Every row comes from one small tree of marks. The marks that hang from a mark follow it in brackets, in alphabetical order. Every link used is in the known rows. Which tree was each row made from?
In the rows, 128 means zero.
Known rows
madizu{lalum{livab{fezere zirep}} ruvez{nupa}}: [ 93 103 144 185 195 111 104 115 128 126 146  89  87 139 147 164  81 179
 147 145 146 153 123 148 102 114  74 166  79]
livab{fezere{nupa zifis} lalum{madizu} ruvez zirep}: [173  91 181 191 231 149 135 147  96  97 124  44 110  82 193 218 160 186
 139 173 182 145  82 142 168 155  79 195  91]
zirep{nupa}: [128 140 123 148 134 123 104 142  97 130 117 113 128 120 107 122 142 148
 122 116 132 135  97 138 134 169 136 140 126]
lalum{livab{fezere{zifis} ruvez{nupa}} madizu{zirep}}: [111 122 160 154 192 104 137 121 118  99 127  56 117 125 121 146 117 149
 145 162 191 168 163 181  83 119  71 179  65]
livab{fezere{madizu{lalum} zifis} ruvez{nupa} zirep}: [143 100 145 180 238 156 148 101 110 101 150  37 114  94 172 219 139 188
 186 189 171 199 104 111 156 136  99 162  49]
nupa{fezere{zifis} zirep{livab{lalum}}}: [103  97 133  83 157 155 171 116  94 102 110  86 134 146 169 175 123 143
 114 124 172 168 132 111 118 169 127 124 105]
nupa{zirep}: [116 125 131  94 118 143 147 101 121 124 127 111 130 144 138 154 109 127
 120 139 129 148 127 125 115 146 118 127 137]
ruvez{livab nupa{fezere zirep{madizu{lalum}}}}: [ 90  96 134  93 150 135 183  77 120 145 123  72 109 154 128 184  87 143
 132 162 127 207 169 130  80 153 132 116  65]
nupa{fezere{zifis} zirep}: [105  90 120  70 129 152 165 101  84 121 108  79 136 144 170 187 116 130
 122 145 144 164 138 119 111 152 128 125 100]
lalum{madizu{ruvez{livab} zirep{nupa}}}: [ 98 160 120 130 148  89 103 143 132 115 128  93 109 154  70 135  99 166
 139 140 156 144 120 166  81 168  85 190 111]
nupa{fezere{madizu} zirep{livab}}: [ 93 111 106  60 120 142 187 120 100 131 118  95 152 156 137 171 122 137
 127 124 166 172 160 108  98 185 102 123 123]
madizu{lalum{livab{fezere}} ruvez}: [ 74 119 128 165 163 101  98 146 134 122 144 115 100 153 128 152  94 162
 135 122 174 103 123 156  97 130  73 167 120]
zirep{madizu nupa}: [127 154 120 150 129 118  97 169 117 106 101 108 142 124  82 143 154 152
 118 121 147 148 103 147 122 224 138 137 103]
telug{zirep{livab madizu{ruvez}}}: [120 155 126 124 163 122 104 157 168  76 137 115 148 166  96 125 142 138
 143 127 161 177 122 118 106 179  77 152 123]
fezere{nupa{zirep{livab}} zifis}: [116  95 136  79 163 169 145 114  76  93 114  93 167 124 156 145 157 143
 135 136 170 174  99 127 144 166 154 122  62]
zirep{livab{fezere lalum ruvez} madizu}: [133 134 166 182 202 121 127 195 151  78 138 100 122 125 108 151 166 152
 127 125 192 154 135 118 131 200  92 144 143]
nupa{fezere}: [118 100 122 115 119 123 140 135  99 147 117 110 121 134 149 152 124 125
 123 129 122 132 153 124 111 134 117 129 139]
livab{lalum{madizu} ruvez{nupa} zirep}: [158 113 174 190 193 136 130  87 144 117 122  64  81 102 159 180 106 176
 139 167 132 162 121 145 159 120  90 181 113]
fezere{nupa}: [134 101 133 122 132 141 121 133  91 140 119 118 140 109 145 135 152 135
 133 132 123 132 112 140 146 136 138 130 115]
lalum{livab{fezere{zifis} ruvez} madizu{zirep}}: [108 132 151 146 180  96 137 144 120  89 131  66 125 131 115 147 117 147
 137 153 211 133 152 175  80 131  62 188  93]
zirep{livab nupa}: [117 146 132 143 158 118 112 162  99 103 126 122 142 132  86  90 150 150
 120  96 159 149 105 126 123 189 133 130 124]
telug{zirep{madizu{ruvez{livab}} nupa{fezere}}}: [115 142 113 126 149 114 112 150 126 113 119  79 132 161  97 157 137 152
 140 137 148 176 111 128  95 193  80 169 117]
telug{zirep{livab madizu nupa}}: [134 169 125 133 163 127 105 164 139  78 125 103 158 149  86 123 156 143
 130 117 162 179 101 125 111 212 103 144 113]
ruvez{livab{fezere{madizu} zirep} nupa}: [147 110 148 139 197 135 206 102 126 152 147  72 123 112 140 166 124 159
 157 167 135 217 140 101 102 124 103 132  36]
ruvez{livab}: [116 129 131 105 142 117 173 115 134 137 139 116 126 141 109 115 113 128
 134 137 147 137 138 114 105 117 129 127 110]
ruvez{livab nupa{fezere{madizu} zirep}}: [ 99  95 121  71 138 144 215  59 108 171 121  71 125 144 140 169 101 140
 146 157 128 215 176 116  91 131 126 118  62]

Write each row's tree
[ 98  99 144  92 166 148 163 111  99  95 111  67 125 148 159 178 119 147
 121 137 187 160 145 128 121 172 105 150 123]	nupa{fezere{zifis} zirep{livab{lalum{madizu} ruvez}}}
[ 95 150 117 150 178  96  64 167 114  88 148 103 109 150  69 107 121 174
 154 118 155 169  99 126 102 175 102 170 148]	madizu{ruvez zirep{livab nupa}}
[ 98 140 122 104 122 139 128 117 142 101 123 106 129 153 121 190 100 144
 118 144 149 145 119 140 108 195 124 128 113]	nupa{zirep{madizu{lalum}}}
[114 103 161 142 167 115 149 146  97 113 111  74 145 119 138 142 147 140
 126 142 208 118 148 185 110 139  70 177  75]	lalum{livab{fezere{nupa zifis} ruvez} madizu}
[133 124 152 142 175 126 130 207 120  92 130 118 160 125 106 137 180 141
 123 119 172 170 136 126 108 216 107 122  94]	zirep{livab{fezere{nupa}} madizu}
[ 74 127 118 149 194 105  92  90 145 116 166  88  69 155 101 160  63 182
 175 162 130 178 120 139  92 108 119 163  95]	madizu{lalum ruvez{livab nupa} zirep}
[111 107 130 142 180 118 140 130 110 125 124  74 101 138 133 161 110 181
 142 141 162 150  93 109 124 146 106 174  98]	madizu{ruvez{livab{lalum zirep{nupa{fezere{zifis}}}}}}
[ 95 129 134 155 151 116 111 123 148 103 121  96 118 134 107 159 106 151
 135 141 167 137 144 160 113 162 123 138  89]	zirep{madizu{lalum{livab{ruvez{nupa}}}}}
[129 156 119 145 183 129 115 164 124 102 141  99 150 146 106 132 166 157
 146 117 167 183  96 117 114 185  65 164 124]	telug{zirep{livab{fezere{madizu{ruvez}}} nupa}}
[100 106  99  65 101 146 180 102 100 154 109  88 141 145 153 197 116 137
 129 139 143 161 154 120 105 169 104 132 123]	nupa{fezere{madizu} zirep}
[111 115 142 156 177 113 154 118 118 134 140  70 119 117 126 141 129 146
 158 148 176 169 164 141 102 111  76 158  99]	lalum{livab{fezere{madizu{zirep}} ruvez{nupa}}}
[127 106  98  90 142 169 152 117  86 124  98  92 180  96 157 172 178 158
 161 140 176 158  95 135 167 162 159 134  25]	fezere{madizu nupa zifis}
[119 111 104  75 114 163 160 104  93 150 109  97 165 116 149 181 152 150
 144 140 148 160 114 135 143 173 127 135  91]	fezere{madizu nupa{zirep}}
[104 121 128 145 202 142 138 149 126  98 141 105 142 129 129 149 151 168
 156 124 185 186 125 123 125 164 111 135  54]	zirep{livab{fezere{madizu{lalum ruvez{nupa}} zifis}}}
[100 153 131 115 126  91 136 130 139 113 119 104 131 145  97 124  90 137
 116 129 178 116 156 181  65 134  81 169  96]	lalum{livab madizu{zirep}}
[123  91 130  82 147 171 140 102  74 110 107  87 158 116 168 166 153 140
 137 149 151 164  93 136 150 153 157 127  63]	fezere{nupa{zirep} zifis}
[122 113 152 143 159 107 150 112 120 113 138  77 119 130 129 121 102 141
 140 144 175 121 137 122 113 108  82 163 128]	lalum{livab{ruvez zirep}}
[126 121 121 125 158 139 108 122 143 100 115  84 136 149 134 169 139 142
 153 154 132 201 129 129 114 153  97 153  78]	telug{zirep{madizu{ruvez{nupa{fezere{zifis}}}}}}
[150  93 163 179 230 144 114 161  94  73 143  41 125  98 160 224 159 181
 164 185 184 165  82 122 151 184 102 168  78]	livab{fezere{nupa zifis} ruvez zirep{madizu{lalum}}}
[ 89 129  94 140 144 137 113  97 144 140 128 111 118 133 127 176 111 177
 166 137 144 157 122 144 139 141 118 150  76]	fezere{madizu{lalum ruvez{nupa}}}
[101 123 116 129 165 112 151 149 118 113 128  88 144 131 128 149 135 153
 149 132 203 149 132 138  92 136  82 161  64]	lalum{livab{fezere{madizu{ruvez zirep} zifis}}}
[130 129 118 162 200 141 127 157 133 108 127  86 117 106 158 207 157 185
 155 141 183 162  91 125 141 157 100 171  84]	livab{fezere{madizu{ruvez zirep} zifis} lalum}
[123 135 158 168 186 117 129 184 145 104 130 128 118 135 126 134 143 156
 112 107 174 137 131 142 114 170  71 158 130]	zirep{livab{fezere lalum{madizu{ruvez}}}}
[107 141 134  90 134 137 146 140 140  87 125 113 150 158 103 143 123 130
 114 127 164 170 139 120 100 206 116 118 118]	nupa{zirep{livab madizu}}
[124 121 162 168 209 136 132 159 136  95 122 109 123 125 140 141 152 163
 124 119 177 173 130 145 125 161  96 150  71]	zirep{livab{fezere{zifis} lalum{madizu{ruvez{nupa}}}}}
[114 158 131 118 147 108 120 147 143  92 132 117 130 144  90 128 110 143
 126 130 159 142 143 157  87 162  99 156 114]	lalum{madizu{zirep{livab}}}
